Each row comes from the steps of one path. Every step used is in the known rows, and no mark comes twice. Write the path behind each row, first mark first.
Known rows:
V-H-G-A: [ -6   7   9  14  -5   4 -10  -3 -25 -25  -3  -5  10  -6  -3 -13  18  23
  -3 -17   3   5 -29   7]
V-H-G-A-Q: [ -3   5   3  13   0   8  -7  -2 -23 -12  -7  -6  31  -4   6 -15  15  15
  -5 -21  -1 -16 -39   4]
D-A-Q-H-G: [ 12  23 -16  17   9   5  -8  -2 -11   1   0  -5  44  -6  -7 -16  23   8
   7 -29  16 -18 -27  19]
H-V-A-Q: [ -7  26 -18  -5  21  -3  -7  -7 -12   8  -6  12  28  15  13 -16   6  -2
  12 -26  14 -16 -28   4]
D-Q-A-H: [ 11   3 -12  15  -7  22  -3 -13  -4 -10 -20  10  10  -5  -3  13  10   1
  -6  -8  -1  -1 -18  17]
A-G: [  3 -20   2   2 -19   4  -2  15  11 -24  -9   5   4   6  12  -4  15  11
   4  -7  16 -11  -4 -20]
H-G-A: [  2   6   2   9  -6   3  -5   3 -15 -21  -2  -3  12   1  -6 -10  12  28
   1  -7   4  12 -22   3]
D-Q-A-G-V-H: [-15 -11   0  19 -24  24 -25  -1 -24 -30 -11  17   5 -12   0  -2  37  -8
   4 -18  -3   7 -20   3]
H-A-G-V: [ -2 -10  -7  20 -20  18 -13  16   1 -11 -14  23   6   5   2   7  20   5
  19 -13  18   6 -24 -22]
D-Q-H: [-20  -8  -4  12 -21  -4  -4  -2 -17 -16  -8  11   2 -12 -17 -13  45 -15
   1   3  -7   3  -9   3]
A-H-V: [-25  15 -27   5  17  12   1 -16 -17 -14  -1  17  -7   0  -3   1   6   6
   1 -22  13  -9 -24  10]
G-V-H-A-Q-D: [-10  -1  -3   7  14  18  -7   0 -32 -10 -21  -5  41  16 -20   8  22  -5
   2 -20  -2 -25 -21 -11]
Q-D-A-G: [ 17 -19  -1  -4  -4   7   0  10  -1 -25 -13   2  24  22  -3   4  20  18
  -2 -16  25 -17   7 -10]
A-G-V-H: [-19  -5   0  19 -12  17 -20   5 -18 -30 -10  14  -1  -7   3  -4  28  -4
   3 -21  -2  -4 -21  -4]
Q-D-A: [ 16   4  -7  -3  16   4  -3  -4 -21 -12  -5  -1  23  30 -17   9  16  11
  -5 -16   6  -6   5  10]
Q-A-G: [ 15 -11   5   0 -22  12   1   8  10 -21 -14  11  19   4   8   6  16  12
   9 -16  24   1  -5 -14]
G-V-H: [-23   9  -3  23  -3  13 -20  -3 -28 -22  -6  12  -4  -4  -4  -2  25 -10
   0 -22 -15   5 -24   6]
G-V-H-A-Q: [ -7   5  -7  23   3  16 -12  -2 -20   8  -8   9  26  -2   4   0  19 -11
   7 -26   3 -18 -49 -11]
Q-H-A-G-V: [-12  -8  -3  22 -24  15 -11  15  -2 -10 -18  27  13  -3  -7   5  29   1
  20 -16  22   5 -22 -21]
Q-A: [ 16  13  -1   3  -6  11   2  -5  -7  -6  -5   8  19   7  -4  13  11   4
   6 -17   4  17 -11   5]
Q-A-G-V-H: [-13  -2   1  20 -14  23 -18   2 -19 -26 -15  17   8  -8   1   2  29  -1
   6 -28   4   2 -22   2]
G-V-A: [  0  28  -9  11   5  -4 -20   4  -1  -1 -20  21   8  19   1  -5   8  -3
  20 -15   5  17 -14   6]
H-G-V-A-Q-D: [  5  20  -9  -1  24   8 -14   4 -17  -8 -25  -8  53  26 -14  -4  12   5
  10 -18   1 -19  -6   5]
A-H-G: [ 14  20 -18  19  12  15  -8  -3   3 -12  -8 -11  17  -4   1  -4  -1  15
   0 -18   7 -18 -23  16]
D-A: [ 19   8 -10   8   7   0  -7  -5 -10  -3   6   9   7  18   0   2  13   8
  -1 -19   9   5 -12  15]
V-H-A-Q-D: [ -3  -2   0   1  17  11   2  -4 -26  -7 -17 -13  43  17 -15   5  18  -4
  -5 -19   1 -31 -17 -13]
H-V-A-Q-D: [-10  14 -11 -13  30   0  -1  -5 -22  -9 -18  -3  42  29 -14  -4  11   0
   3 -18   7 -24  -3   0]

Write each row's path:
[ -8  -8  -6  14 -21  17 -17  19  -1 -25 -14  20   0   7   2   2  20   5
  12  -8   5   7 -11 -11] -> A-G-V
[-11  -1   3  13 -17  -1  -7  -1 -23 -23  -9   2  14 -13 -16 -16  33  17
   1  -1   6  12 -20   7] -> D-Q-H-G-A
[ -9   9   4  12 -10  -3  -1   0 -17 -18  -8   3  18  -9 -15 -12  22  26
   4 -10  10  10 -22   2] -> Q-H-G-A
[ -3   8 -13  17  -6   4 -14   0 -13 -16   2  -6  18 -17 -14 -22  39   0
   9  -7   2  -3 -15  14] -> D-Q-H-G
[ -3  -3  -2  -8  14   7   1   3 -22 -15 -16 -13  38  24 -15   3  13   1
  -9  -7  -9 -26   0  -7] -> A-Q-D
[  9  26 -20  28   3  32 -23  -2  -9 -12 -14  13  20  -2 -10  11   9  11
  13 -23   1   7 -25  21] -> Q-A-H-G-V
[ 10 -19   1   7 -17   6   3  12  12  -9  -9   6  12   5  11   2  16  11
  13 -12  31 -11 -20 -33] -> H-A-G
[ 21  16 -20  17   2  24 -14 -11  -2 -12  -9  -5  24 -11  -4   1  12  12
   4 -16   6  -7 -24  24] -> D-Q-A-H-G
[-38  16 -22   0  11   2   2 -12 -29  -5   3  20  15  -5 -10 -15  29  -5
   8 -25  14 -11 -25   4] -> A-Q-H-V
[  4  -5 -10  15 -16  17 -21  13  -4 -19 -11  25   4  10   1   5  20  11
  12 -19  14   8 -12  -1] -> D-A-G-V
[  4  18 -23  27  -5  33 -26  -2 -13 -16 -11  14  15  -9 -10   6  19   5
  11 -14  -6  10 -27  23] -> D-Q-A-H-G-V
[ 13  13  -7  14   2  19   4 -12   2  -7 -22  11  16  -1  -3  20  -1   8
  -4 -21   8  -3 -19  13] -> Q-A-H
[  0  20 -10  15   2   1  -5   2  -7 -12  -1  -7  26 -11 -12 -17  24   7
  10 -16   9  -7 -16  10] -> Q-H-G
[  8  24 -23  24  17  27 -22  -1 -16 -15 -14   7  24   9 -19   7  10  15
   6 -24   3  -5 -18  23] -> Q-D-A-H-G-V
[-15  23 -26   2  17  20   2 -21 -18  -9  -4  21   7  -2  -7  11   5   9
   5 -28  18  -1 -26  14] -> Q-A-H-V
[-13  16 -30  -1  31  15  -1 -19 -25 -14  -4  16   8  13 -16   7   9  13
  -2 -28  20 -15 -15  20] -> Q-D-A-H-V
[  3  -4  -3  -3  14   9   6   1 -18  -3 -17 -10  43  22 -15   6  13   1
   1 -12   2 -27 -13 -18] -> H-A-Q-D
[  3 -16   4  11 -20   3   8  12  11 -10 -15  12  18  -6   1  -1  27   6
  16 -16  38 -12 -18 -30] -> Q-H-A-G
[-10  21 -17  25  -3  16 -22   7 -17  -8  -9  12  29  -7 -13  -9  26   0
  16 -21  -2  -3 -29  13] -> A-Q-H-G-V
[  9  24  -9  12  16  -2  -3  -6  11  -1 -30   9  10   8   6   2  -8   7
   1 -18  12 -12 -18  10] -> V-A-H
[  4   6  -2   9  -3   5  -5   2 -15  -8  -8  -6  32   4   5 -12  10  20
  -2 -14   0 -11 -34   0] -> H-G-A-Q
[  2  19 -12  14   3   5  -5   0  -9  -4  -3  -8  40 -10  -6 -19  24   4
  10 -21   9 -20 -25   9] -> A-Q-H-G
[-11   6  -3  28   0  14 -13  -4 -21  -2  -3  13   3  -4  -3   3  22  -9
  10 -25   8   2 -40 -11] -> G-V-H-A
[ -1  22 -22  30   5  24 -24   3  -7 -14 -12   9  11  -2  -7   4   8   9
  11 -18  -3   0 -26  16] -> A-H-G-V
[  9  36 -14  13  12   0 -25   4   1  -1 -14  12  20  13   2 -12   7   4
  24 -20   9  10 -17  13] -> H-G-V-A
[ -2  13  -5  -3  20   4  -9   4 -18  -8 -29   0  45  30 -15   1  12  -1
   4 -13  -4 -17  -2  -1] -> G-V-A-Q-D
[  3  39 -11  16   8  -3 -22   3  -1  -1 -20  16  26   4  -7 -13  17  -1
  28 -23  15  10 -18  15] -> Q-H-G-V-A
[ -6   0   1  17  -4   6   5  -5  -6 -20 -27  11  -1   0  -3   9  -3  21
 -14  -9   2  -3 -25   4] -> G-A-H
[ 11  -3  -6   4 -18  15 -10  -7 -12 -11  -1   8  12   2  -5   6  27  -6
   3  -2  -5  21 -10   9] -> D-Q-A
[  1  -7  -8  10  -9  18 -18  14 -10 -25 -18  19  16  19 -10   9  24  12
   9 -16  13   1  -1  -2] -> Q-D-A-G-V
[ 21  32 -18  17  21   5 -11  -7  11  -4 -16  -5  25   0   6  -9  -3  16
  10 -23  16 -19 -22  17] -> V-A-H-G
[ 27  22 -23  21  19  16 -11  -7   1  -5  -3  -5  21   1   1  -2   2  22
   0 -29  17 -17 -25  26] -> D-A-H-G
